What can hang from each mark:
gabuk: fofib lidi rekari
fofib: gabuk
mulo: fened zabit
sivivo: fened zabit
lidi: nuser zabit
zabit: mana mulo sivivo
fened: mana mulo sivivo

Each row was made from one small tree. The marks that hang from a mark follow it in brackets, in alphabetical order. Every link used is in the known rows. Write each row's tree.
Known rows:
lidi{nuser zabit{mulo{fened{mana}} sivivo}}: [-3.70 -0.58  5.73  0.88  3.18  3.21 -5.54  0.81  1.29 -1.22  0.23 -0.87
 -0.60 -0.41 -1.23  1.82 -1.00  3.63 -1.49  2.33 -0.49  2.01 -0.29]
gabuk{fofib lidi{nuser}}: [-1.27  0.12  0.29  1.86  1.12  1.10  0.75  2.23  0.24  3.52 -1.83  1.49
 -3.25 -0.61  0.07  1.26 -0.90  1.97  1.53 -0.34  2.37  0.08 -2.90]
fofib{gabuk}: [ 0.99 -0.03 -2.19  1.33  0.00 -1.71 -0.66 -0.96 -0.69 -1.84 -0.68  0.51
  0.20 -0.18  0.36  0.42  0.70 -0.44  0.87  0.28 -0.51 -1.29  0.91]
fened{mana mulo sivivo}: [-3.49 -2.49  3.51  4.20  1.28  2.39 -1.83 -1.23 -0.11  0.36  1.67  0.46
  0.03  1.67 -0.45  1.25  1.37 -1.32  0.79 -1.45  0.41  3.46  1.27]
lidi{nuser zabit{sivivo}}: [-4.04  1.89  2.57 -0.25  3.51  0.57 -4.10 -0.98 -0.23  0.05  0.25  0.58
 -2.06 -1.12 -0.19  2.83 -1.08  3.54 -2.16  1.75 -0.24  1.95 -0.18]
fofib{gabuk{lidi{nuser zabit} rekari}}: [-1.34  1.46 -4.47  2.92  5.19 -4.18 -3.30 -0.43  1.99 -0.27 -3.81  1.97
 -2.53 -0.90  1.72  3.93 -0.20  2.72 -0.71 -1.72 -0.36  0.19  0.20]
gabuk{fofib lidi{zabit{sivivo}}}: [-4.19  1.21  0.09 -0.03  5.24  2.82 -0.58 -0.67  0.09  2.65  0.92  0.82
 -0.63  0.39 -1.60  3.17  0.15  0.67  0.36  3.51  2.01  1.47  1.70]
fofib{gabuk{lidi{zabit} rekari}}: [-0.74  1.13 -5.84  2.25  5.54 -3.34 -1.68 -1.45  1.97 -0.52 -2.61  1.55
 -0.06  0.02  0.95  3.69  0.97  0.37 -0.06 -0.58 -0.51 -0.12  2.60]
sivivo{fened zabit{mana}}: [-0.58  3.55  0.76 -1.60  2.14  2.14 -2.33 -1.69 -0.02  0.53 -1.38 -2.53
  2.46  1.53 -0.89 -1.60 -0.32  1.89  0.66 -1.60  0.99 -1.61  2.79]
mulo{fened{sivivo}}: [-1.46 -0.99  1.15 -0.08  0.37 -0.71 -1.58 -1.24  2.83  0.79 -0.89 -1.44
 -2.20  1.17 -2.41  0.35 -0.03 -1.69  0.56  4.09 -1.40 -1.43  0.51]
fofib{gabuk{lidi}}: [-0.66  0.39 -3.93  2.17  1.58 -0.95 -1.01  0.14  1.61 -0.25 -1.74  0.45
  0.12  0.45  0.39  2.46 -0.07 -0.88  1.51 -0.09  0.56 -0.66  1.38]
zabit{mana sivivo}: [-3.78 -0.16  3.60  1.66  0.04  2.39 -2.81  0.69 -0.02 -1.40 -0.43 -2.65
  2.25  0.76 -3.44  0.01 -0.71 -0.49 -0.87  1.20  0.15  1.44  1.94]
fofib{gabuk{lidi rekari}}: [ 0.89 -0.25 -4.79  3.59  2.97 -4.27 -1.20  0.25  2.07 -0.36 -3.19  0.46
 -0.62  0.80  0.00  2.35  1.02 -0.81  0.54 -1.50  0.03 -1.13  1.89]
fofib{gabuk{lidi{zabit{mulo}}}}: [-1.92  0.16 -3.13  1.19  3.93  2.06 -2.31  0.75  1.85 -1.92 -0.08  1.42
  3.29 -0.29  0.61  3.09 -1.20  0.75 -0.03  0.76 -0.35  0.40  2.37]
zabit{mana}: [-1.94 -0.26  1.34  1.10 -0.91  2.21 -0.70  0.81  0.16 -1.21 -1.27 -1.45
  2.52  0.16 -1.79 -0.83 -1.05 -0.50  0.05 -0.82  0.05  0.75  0.44]
gabuk{fofib lidi{nuser zabit} rekari}: [-1.27  0.85 -1.56  1.83  5.07 -1.29 -0.27  0.55  0.75  3.28 -2.78  2.40
 -3.51 -0.88  0.50  2.40 -0.10  3.30 -0.11 -1.14  1.49  0.64 -1.87]
fened{mulo{zabit}}: [-0.33  1.01 -0.26 -0.91  2.84  1.76  0.52 -3.46 -0.50  0.06  1.86  0.69
 -0.73  0.86  1.78  1.70  1.58  1.51 -1.35  0.59  0.96  2.06 -0.19]
fened{mana mulo sivivo{zabit}}: [-3.19 -0.70  3.14  2.96  3.07  3.28 -3.37 -1.22 -1.15  0.75  1.77 -0.01
  0.59  2.55 -0.90  0.62  1.28  0.11  1.45 -2.62  1.08  2.39  3.32]
gabuk{fofib}: [ 1.06 -0.65  0.77  0.37 -0.19  1.10  2.21  0.03 -2.09  1.45  0.25  0.94
 -0.92 -0.10 -1.04 -1.30  0.84 -0.01  1.32  0.79  1.38 -0.87 -1.09]
gabuk{fofib lidi rekari}: [ 0.88 -0.86 -1.87  2.69  2.84 -1.58  1.68  1.10  0.91  3.12 -2.08  0.78
 -1.59  0.83 -1.14  0.69  1.28 -0.51  1.00 -0.87  1.81 -0.79 -0.22]
fened{mana}: [-0.92 -1.14  1.02  2.22 -0.42  1.78 -0.34  0.11 -0.66 -0.48  0.14  0.05
  0.84  0.21  0.41 -0.23  0.79 -0.27  1.03 -2.14  0.68  1.74  0.15]
gabuk{fofib lidi{nuser zabit{mulo}} rekari}: [-0.95 -0.60  0.46  2.39  4.82  0.72 -1.22  2.61  0.98  1.75 -1.89  2.32
 -1.05 -0.80 -0.34  1.65 -1.03  3.57 -1.13 -1.33  1.28  0.63 -1.58]
lidi{nuser zabit{mana mulo{fened{sivivo}}}}: [-5.32 -0.94  4.89  0.85  1.38  3.86 -5.20  1.36  3.24 -1.51 -1.83 -1.50
  1.18 -0.36 -3.27  0.41 -3.15  1.95 -1.31  2.93 -2.08  0.64 -0.54]
gabuk{lidi{zabit{mulo sivivo{fened}}} rekari}: [-2.17  1.45  0.42  0.39  7.81 -0.39 -3.96 -1.25  3.87  0.85 -0.14 -0.62
  1.30  1.17 -0.90  3.64  0.10  1.78 -3.10  1.17  0.30  0.70  3.76]
sivivo{zabit{mulo}}: [ 0.80  0.23  1.37 -0.57  1.68  3.04 -2.50  2.09 -0.88 -1.07  1.21 -0.69
  3.06  1.14 -1.32 -1.34 -0.99  1.84 -0.41 -1.15  0.33 -0.93  2.48]

Which tree is each row?
[-2.33  1.05  1.19  0.18  1.58  3.90 -0.26 -2.63 -0.33 -1.14  0.67 -0.90
  1.88  1.17  0.14  0.82  0.48  1.17 -1.29 -0.24  0.87  2.81  0.17]	fened{mulo{zabit{mana}}}
[-6.11  1.60 -1.39  2.32  4.25  2.34 -4.20 -0.89  1.62 -1.91 -1.40 -0.83
  2.77  0.58 -1.88  3.85 -0.92 -0.16 -0.07  1.99  0.23  1.74  3.96]	fofib{gabuk{lidi{zabit{mana sivivo}}}}
[ 1.65  2.22  1.37 -2.13  3.05  2.03 -2.46 -0.40  0.02  0.06  0.99 -1.16
  2.62  1.34 -0.22 -1.44 -0.44  2.53 -0.35 -0.94  0.72 -2.13  2.57]	sivivo{fened zabit{mulo}}
[-3.70  0.90  5.48  1.16  4.18  3.20 -5.31 -0.86  0.39 -0.69  1.34  0.05
  0.48 -0.66  0.64  1.79 -0.67  4.27 -2.22 -0.31  0.32  2.63  0.62]	lidi{nuser zabit{mulo sivivo{fened{mana}}}}
[ 0.15  0.91  2.39  1.19  2.47  0.87 -0.20 -3.29 -0.10  1.31  1.14  0.01
 -0.38  1.13  2.36  0.65  2.10  0.84  0.95 -2.55  1.66  1.61  0.49]	sivivo{fened{mana mulo}}
[-3.59  0.29  4.51  0.41  3.27  2.54 -4.95  1.36  0.11 -1.45  1.39  0.51
  0.37 -1.03 -0.98  1.99 -2.02  3.78 -3.12  1.70 -0.65  2.12  0.18]	lidi{nuser zabit{mulo sivivo}}
[-4.18  0.95  3.28  0.61  2.81  4.09 -2.35 -2.90 -0.62 -1.30  1.64 -1.83
  1.58  1.72 -1.64  1.93  0.75  1.03 -2.30  1.67  0.98  3.54  1.77]	fened{mulo{zabit{mana sivivo}}}
[-2.42 -1.24  5.70  0.43  0.31  3.34 -4.01  2.02  2.21 -2.34 -0.63 -3.96
  2.97  1.34 -5.15 -0.84 -1.44 -0.28 -1.12  3.75 -0.50 -0.48  1.73]	zabit{mana mulo{fened} sivivo}
[-3.20  2.69  1.81 -1.23  2.65  2.96 -2.15 -4.26  0.86 -0.72  0.16 -2.68
  1.23  1.14 -1.39  1.08  0.53  1.12 -2.52  2.56  0.71  1.26  1.92]	mulo{zabit{mana sivivo{fened}}}
[-3.00 -0.22  3.15 -0.51  3.64  3.24 -3.47  0.34  0.15 -1.98  2.55 -0.14
  2.68 -0.05 -1.81  1.85 -0.89  1.39 -2.67  2.61 -0.29  1.80  2.64]	lidi{zabit{mulo sivivo}}
[-1.76  0.67  3.10  1.34  2.19  0.82 -2.24 -2.53  0.11  0.53  0.71 -1.39
 -0.29  1.09 -0.24  0.93  1.53  0.15  0.00  0.14  1.06  1.21  1.94]	zabit{sivivo{fened{mana}}}
[-2.09  0.49  1.92  0.81  3.47  1.57 -2.97 -1.60 -0.61  1.10  1.66 -0.16
 -0.12  2.48 -1.26  0.85  0.52  0.46  0.47 -0.37  0.38  0.58  3.19]	fened{mulo sivivo{zabit}}
[-0.85  0.45 -3.04  1.08  5.36 -0.68  1.18 -0.56  0.74  2.73 -1.75  1.99
 -1.09  0.14 -0.21  2.04  1.12  0.88  0.31 -0.19  1.45  0.26  0.47]	gabuk{fofib lidi{zabit} rekari}
[ 0.28  0.08 -3.34  4.49  2.52 -4.94 -2.68  1.25  1.98  0.08 -4.35  1.06
 -3.03 -0.26  0.69  2.68 -0.07  1.61 -0.01 -2.56  0.06 -0.76 -0.45]	fofib{gabuk{lidi{nuser} rekari}}
[-4.08  2.57  3.51  0.57  4.46  1.20 -4.34 -3.13  0.15  0.78  0.22  0.31
 -2.02 -0.76  1.70  2.60  0.25  3.73 -1.12 -0.17  0.72  2.51  0.35]	lidi{nuser zabit{sivivo{fened{mana}}}}
[-2.28 -0.44  1.63  0.94  1.99  1.97 -3.34 -1.11  0.97  0.83 -0.74 -1.98
 -0.78  2.26 -2.55 -0.43  0.58 -0.37  2.08  0.99 -0.12 -0.64  2.64]	mulo{fened{mana sivivo{zabit}}}
[ 1.53  3.86  0.81 -2.36  4.81  0.17 -1.49 -3.62 -0.44  2.09  1.21 -0.52
 -0.50  2.00  1.58  0.02  1.32  2.73  0.56 -1.53  1.61 -1.18  2.47]	sivivo{fened{mulo} zabit}
[-4.51  3.05  2.48 -1.40  4.14  2.33 -3.35 -3.45  1.05 -0.50  0.00 -1.90
  2.06  0.42 -1.36  1.48 -0.44  1.40 -1.77  2.15  0.02  0.98  2.76]	lidi{zabit{mana sivivo{fened}}}
[-2.98  3.98  3.98 -1.41  6.22 -0.30 -3.96 -4.35  0.32  1.55  1.23  0.56
 -3.06 -0.13  2.02  3.55  0.45  4.71 -2.17  1.19  0.83  1.82  0.30]	lidi{nuser zabit{sivivo{fened{mulo}}}}
[-4.76  0.64  6.04 -0.26  2.51  3.77 -6.04  1.53  2.18 -2.16 -1.20 -2.39
  1.08 -0.39 -3.31  0.82 -2.68  3.35 -2.25  3.58 -0.94  0.84  0.04]	lidi{nuser zabit{mana mulo{fened} sivivo}}
[-3.80 -1.53  3.80  2.08  0.72  5.62 -4.65  2.38  0.32 -1.92  0.18 -2.09
  5.33  1.92 -4.80 -1.80 -2.26 -0.16 -0.32 -0.62 -0.58  0.38  3.92]	fened{sivivo{zabit{mana mulo}}}
[-3.45 -0.85  3.49 -0.38  2.30  1.65 -4.41  0.43  3.15 -0.20 -0.68  0.12
 -1.37 -0.70 -1.58  1.41 -2.34  2.34 -1.45  3.74 -2.08 -0.14 -0.81]	lidi{nuser zabit{mulo{fened{sivivo}}}}
[-1.22  0.83 -2.46  3.01  1.37 -1.69 -2.23  1.18  1.60  0.13 -2.95  1.19
 -2.07 -0.62  1.41  2.62 -1.16  1.57  1.11 -1.08  0.53 -0.36 -0.95]	fofib{gabuk{lidi{nuser}}}
[ 0.23 -0.46 -0.54  3.47  2.56 -2.14  0.31  2.11  0.64  3.52 -3.49  1.38
 -4.12 -0.30 -0.36  1.01  0.21  2.08  0.47 -2.03  1.85 -0.37 -2.55]	gabuk{fofib lidi{nuser} rekari}
[-3.21  1.37 -3.11  4.15  4.12 -2.03 -4.02  0.30  2.36 -1.24 -5.15  0.61
  0.05 -0.68  0.16  2.86 -1.27  2.35 -0.50 -2.50 -0.36  0.78  0.66]	fofib{gabuk{lidi{nuser zabit{mana}} rekari}}
[-0.66  3.76  2.16 -1.11  3.69  2.32 -2.41 -2.71 -0.40  0.90 -0.07 -2.01
  2.08  2.26 -0.06 -0.99  0.39  2.38  0.67 -2.35  1.75 -0.53  2.94]	sivivo{fened{mulo} zabit{mana}}
[-2.81  0.94 -4.44  3.35  4.56 -1.18 -2.66 -0.66  2.27 -1.76 -3.84  0.01
  2.43  0.28 -0.62  2.60 -0.11 -0.03 -0.07 -1.44 -0.49  0.49  3.00]	fofib{gabuk{lidi{zabit{mana}} rekari}}
[-3.45 -1.75  5.68  2.21 -0.12  4.44 -3.83  2.70  0.24 -2.98  0.68 -2.57
  4.77  0.93 -4.53 -0.67 -1.79 -0.28 -2.00  0.99 -0.10  1.56  2.22]	zabit{mana mulo sivivo}
[-3.10  1.21  2.12 -1.32  1.73  2.84 -2.41 -2.60  1.59 -1.24 -0.80 -3.76
  0.03  1.40 -3.35  0.75  0.20  0.47 -1.83  5.07 -0.23  0.64  1.12]	mulo{fened zabit{mana sivivo}}
